Known rows, with every step that occurs
nenof > bugika > tefipuv > tomul: [ 0.04 -0.07 -0.24  0.10  0.09  0.16 -0.60  0.05 -0.11 -0.15 -0.18 -0.07
 -0.11  0.12  0.09 -0.04  0.06 -0.12 -0.04]
nenof > bugika: [ 0.02 -0.01 -0.14  0.05  0.02  0.16 -0.08 -0.06 -0.05 -0.13 -0.20 -0.03
 -0.12  0.15  0.02  0.05  0.07 -0.14 -0.15]
ranu > tomul: [ 0.01 -0.08  0.01  0.07  0.02  0.15  0.14  0.01 -0.02  0.01 -0.19 -0.08
 -0.11  0.12  0.04  0.05 -0.11 -0.10  0.00]
gogit > tomul > gunun > bugika > ranu: [ 0.12 -0.16 -0.14 -0.01 -0.09  0.07 -0.02 -0.03  0.02  0.08 -0.22  0.26
 -0.57  0.06 -0.02  0.13 -0.26 -0.17 -0.41]
tefipuv > tomul: [ 0.10 -0.17 -0.22 -0.13  0.01  0.26 -0.27  0.00 -0.09  0.01 -0.20 -0.02
 -0.01  0.14  0.10  0.22 -0.08 -0.15 -0.15]
tomul > nenof: [ 0.08 -0.19 -0.13 -0.03 -0.05  0.15 -0.03 -0.02 -0.04  0.11 -0.18 -0.10
 -0.19  0.21  0.04  0.17 -0.10 -0.20 -0.14]
bugika > ranu > tomul > gunun: [ 0.03 -0.10  0.06 -0.18 -0.10  0.09  0.15 -0.01  0.02  0.12 -0.26 -0.11
 -0.38  0.05 -0.02  0.01 -0.08 -0.17 -0.29]
ranu > tomul > gunun > bugika: [ 0.00 -0.18  0.06 -0.02  0.19  0.04  0.13 -0.05 -0.03  0.10 -0.25  0.02
 -0.74  0.00 -0.09  0.14 -0.19  0.09 -0.04]
gogit > tomul > gunun: [ 0.16 -0.08 -0.12 -0.06 -0.12  0.15 -0.04 -0.01  0.03  0.16 -0.22  0.11
 -0.23  0.08  0.05  0.08 -0.21 -0.05 -0.19]
vazop > bugika > gogit > tomul: [ 0.09  0.06 -0.15 -0.13 -0.02  0.22 -0.19 -0.03  0.05 -0.12 -0.10  0.15
  0.41  0.24  0.11 -0.14  0.12 -0.29 -0.04]
ranu > tomul > nenof > bugika: [-0.02  0.02  0.00 -0.06  0.10  0.06  0.06 -0.06 -0.06 -0.03 -0.22 -0.31
 -0.42  0.19 -0.05 -0.02  0.09 -0.16 -0.04]
gunun > bugika: [ 0.03 -0.23 -0.15  0.16  0.10  0.13  0.00 -0.03 -0.06 -0.05 -0.17  0.20
 -0.34  0.11  0.01  0.23 -0.19 -0.07 -0.11]
tefipuv > tomul > gunun: [ 0.13 -0.18 -0.17 -0.33  0.03  0.22 -0.29 -0.03 -0.06  0.16 -0.26 -0.06
 -0.31  0.05  0.05  0.21 -0.09 -0.03 -0.21]
nenof > bugika > gunun: [ 0.02 -0.03 -0.17 -0.26  0.25  0.12 -0.20 -0.04 -0.04 -0.10 -0.20 -0.01
 -0.22  0.16  0.04 -0.01  0.08 -0.17 -0.35]
gunun > bugika > tefipuv: [ 0.02 -0.28 -0.15  0.41  0.10  0.08 -0.27  0.07 -0.05 -0.08 -0.13  0.23
 -0.30  0.08  0.05  0.07 -0.21 -0.05  0.03]
nenof > bugika > gogit > tomul > gunun: [ 0.10  0.04 -0.11 -0.19  0.06  0.10 -0.33 -0.10  0.04 -0.04 -0.20  0.01
 -0.18  0.15 -0.05 -0.10  0.08 -0.15 -0.11]
vazop > bugika: [ 0.02 -0.01 -0.13 -0.08 -0.04  0.23  0.02 -0.01 -0.03 -0.06 -0.16  0.05
  0.19  0.17  0.12  0.00  0.11 -0.16 -0.15]
tomul > gunun: [ 0.09 -0.17 -0.07 -0.12 -0.04  0.15 -0.03 -0.03  0.00  0.15 -0.24  0.01
 -0.28  0.06  0.02  0.14 -0.11 -0.02 -0.19]
vazop > tomul > nenof: [ 0.04 -0.31 -0.22 -0.26 -0.02  0.19  0.00 -0.02 -0.04  0.08 -0.12 -0.12
 -0.11  0.23  0.04 -0.12 -0.18 -0.22 -0.13]
nenof > bugika > tefipuv: [ 0.01 -0.06 -0.14  0.29  0.03  0.10 -0.35  0.05 -0.05 -0.16 -0.16  0.00
 -0.07  0.13  0.06 -0.11  0.04 -0.12 -0.01]

Rows
[ 0.08  0.06 -0.17  0.00  0.04  0.15 -0.31 -0.08  0.02 -0.19 -0.14  0.06
  0.12  0.23  0.01 -0.09  0.09 -0.27 -0.05] : nenof > bugika > gogit > tomul
[ 0.03 -0.11  0.01 -0.03  0.02  0.10  0.13 -0.01 -0.03  0.11 -0.19 -0.22
 -0.30  0.18  0.00  0.08 -0.10 -0.16  0.00] : ranu > tomul > nenof
[-0.03 -0.16 -0.01  0.11  0.05  0.07  0.18 -0.01 -0.03 -0.09 -0.19  0.08
 -0.43  0.09 -0.04  0.11 -0.15 -0.22 -0.21] : gunun > bugika > ranu > tomul
[ 0.03 -0.06 -0.17 -0.35  0.25  0.06 -0.22 -0.05 -0.06  0.00 -0.20 -0.17
 -0.43  0.22  0.02  0.02  0.09 -0.24 -0.36] : tomul > nenof > bugika > gunun
[ 0.06 -0.29 -0.24  0.21  0.16  0.14 -0.52  0.07 -0.11 -0.07 -0.15  0.16
 -0.32  0.07  0.08  0.14 -0.18 -0.05  0.00] : gunun > bugika > tefipuv > tomul
[ 0.02 -0.12  0.01 -0.08 -0.11  0.08  0.16  0.00 -0.01  0.07 -0.20 -0.22
 -0.28  0.18  0.01  0.04 -0.07 -0.35 -0.24] : bugika > ranu > tomul > nenof
[ 0.00 -0.19  0.08 -0.15  0.29  0.02 -0.08 -0.08  0.02  0.03 -0.21  0.01
 -0.55  0.05 -0.13  0.06 -0.07 -0.01  0.07] : ranu > tomul > gunun > bugika > gogit
[ 0.11 -0.24 -0.22  0.02  0.01  0.15 -0.55  0.08 -0.09  0.09 -0.16 -0.15
 -0.17  0.17  0.11  0.08 -0.10 -0.19 -0.02] : bugika > tefipuv > tomul > nenof
[ 0.04 -0.25 -0.10 -0.08 -0.01  0.08 -0.01 -0.05 -0.02  0.07 -0.24  0.16
 -0.62  0.03 -0.05  0.20 -0.16 -0.15 -0.40] : tomul > gunun > bugika > ranu
[ 0.16 -0.10 -0.10 -0.18 -0.02  0.14 -0.25 -0.05  0.07  0.10 -0.17  0.09
 -0.05  0.14  0.01  0.00 -0.10 -0.15 -0.08] : bugika > gogit > tomul > gunun
[ 0.07 -0.09 -0.18 -0.09  0.10  0.11 -0.64  0.02 -0.09  0.00 -0.25 -0.11
 -0.40  0.04  0.04 -0.06  0.07 -0.01 -0.10] : nenof > bugika > tefipuv > tomul > gunun
[ 0.01 -0.03 -0.12 -0.05  0.13  0.14 -0.30 -0.09 -0.02 -0.20 -0.16 -0.04
  0.06  0.21 -0.02 -0.02  0.19 -0.25 -0.04] : nenof > bugika > gogit
[ 0.05 -0.26 -0.07 -0.14  0.22  0.08 -0.24 -0.09  0.01  0.03 -0.19  0.14
 -0.44  0.08 -0.09  0.14 -0.07 -0.05 -0.06] : tomul > gunun > bugika > gogit
[ 0.12 -0.19 -0.17  0.03  0.11  0.07 -0.24 -0.07  0.01 -0.01 -0.11  0.12
 -0.31  0.24 -0.04  0.11 -0.15 -0.27 -0.02] : gunun > bugika > gogit > tomul > nenof
[ 0.04 -0.10  0.07 -0.14  0.03  0.10  0.12 -0.02  0.00  0.15 -0.25 -0.12
 -0.39  0.04 -0.02  0.05 -0.12  0.03 -0.06] : ranu > tomul > gunun
[ 0.05 -0.30 -0.09  0.22  0.12  0.03 -0.30  0.04 -0.03  0.07 -0.20  0.18
 -0.60  0.00  0.00  0.07 -0.23  0.06 -0.03] : tomul > gunun > bugika > tefipuv
[ 0.02 -0.02 -0.11 -0.21  0.06  0.22 -0.18 -0.05  0.02 -0.14 -0.13  0.04
  0.37  0.22  0.08 -0.07  0.22 -0.26 -0.04] : vazop > bugika > gogit
[ 0.11  0.05 -0.19  0.02 -0.05  0.10 -0.11 -0.06 -0.04 -0.01 -0.19 -0.09
 -0.27  0.24  0.02  0.01 -0.01 -0.24 -0.18] : gogit > tomul > nenof > bugika
[ 0.12 -0.19 -0.23 -0.23  0.01  0.22 -0.28 -0.02 -0.10  0.12 -0.20 -0.18
 -0.21  0.20  0.07  0.24 -0.07 -0.21 -0.16] : tefipuv > tomul > nenof
[ 0.06 -0.06 -0.25 -0.27 -0.04  0.16 -0.34 -0.06 -0.11 -0.06 -0.23 -0.25
 -0.34  0.21  0.01  0.10  0.15 -0.40 -0.42] : tefipuv > tomul > nenof > bugika > ranu
[ 0.07 -0.06 -0.24 -0.24  0.09  0.16 -0.35 -0.07 -0.13 -0.02 -0.23 -0.26
 -0.34  0.20  0.01  0.15  0.11 -0.22 -0.20] : tefipuv > tomul > nenof > bugika
[ 0.11  0.03 -0.21 -0.27  0.16  0.06 -0.23 -0.04 -0.02  0.01 -0.19 -0.06
 -0.38  0.24  0.05 -0.04 -0.01 -0.27 -0.38] : gogit > tomul > nenof > bugika > gunun
[ 0.11 -0.23 -0.17 -0.08  0.02  0.16 -0.55  0.08 -0.06  0.13 -0.22 -0.03
 -0.26  0.02  0.09  0.04 -0.12  0.00 -0.07] : bugika > tefipuv > tomul > gunun
[ 0.16 -0.10 -0.18  0.03 -0.14  0.15 -0.04  0.00 -0.01  0.11 -0.16  0.00
 -0.14  0.22  0.07  0.11 -0.20 -0.24 -0.13] : gogit > tomul > nenof
[ 0.10  0.04 -0.20 -0.01 -0.19  0.09 -0.09 -0.04 -0.02 -0.05 -0.19 -0.07
 -0.25  0.24  0.02 -0.03  0.02 -0.43 -0.40] : gogit > tomul > nenof > bugika > ranu
[-0.01 -0.19 -0.26 -0.56  0.27  0.09 -0.18 -0.05 -0.06 -0.03 -0.14 -0.18
 -0.36  0.25  0.01 -0.27  0.01 -0.25 -0.36] : vazop > tomul > nenof > bugika > gunun
[ 0.00 -0.22  0.06  0.22  0.19 -0.03 -0.15  0.06 -0.02  0.07 -0.21  0.06
 -0.70 -0.02 -0.04 -0.04 -0.21  0.11  0.10] : ranu > tomul > gunun > bugika > tefipuv
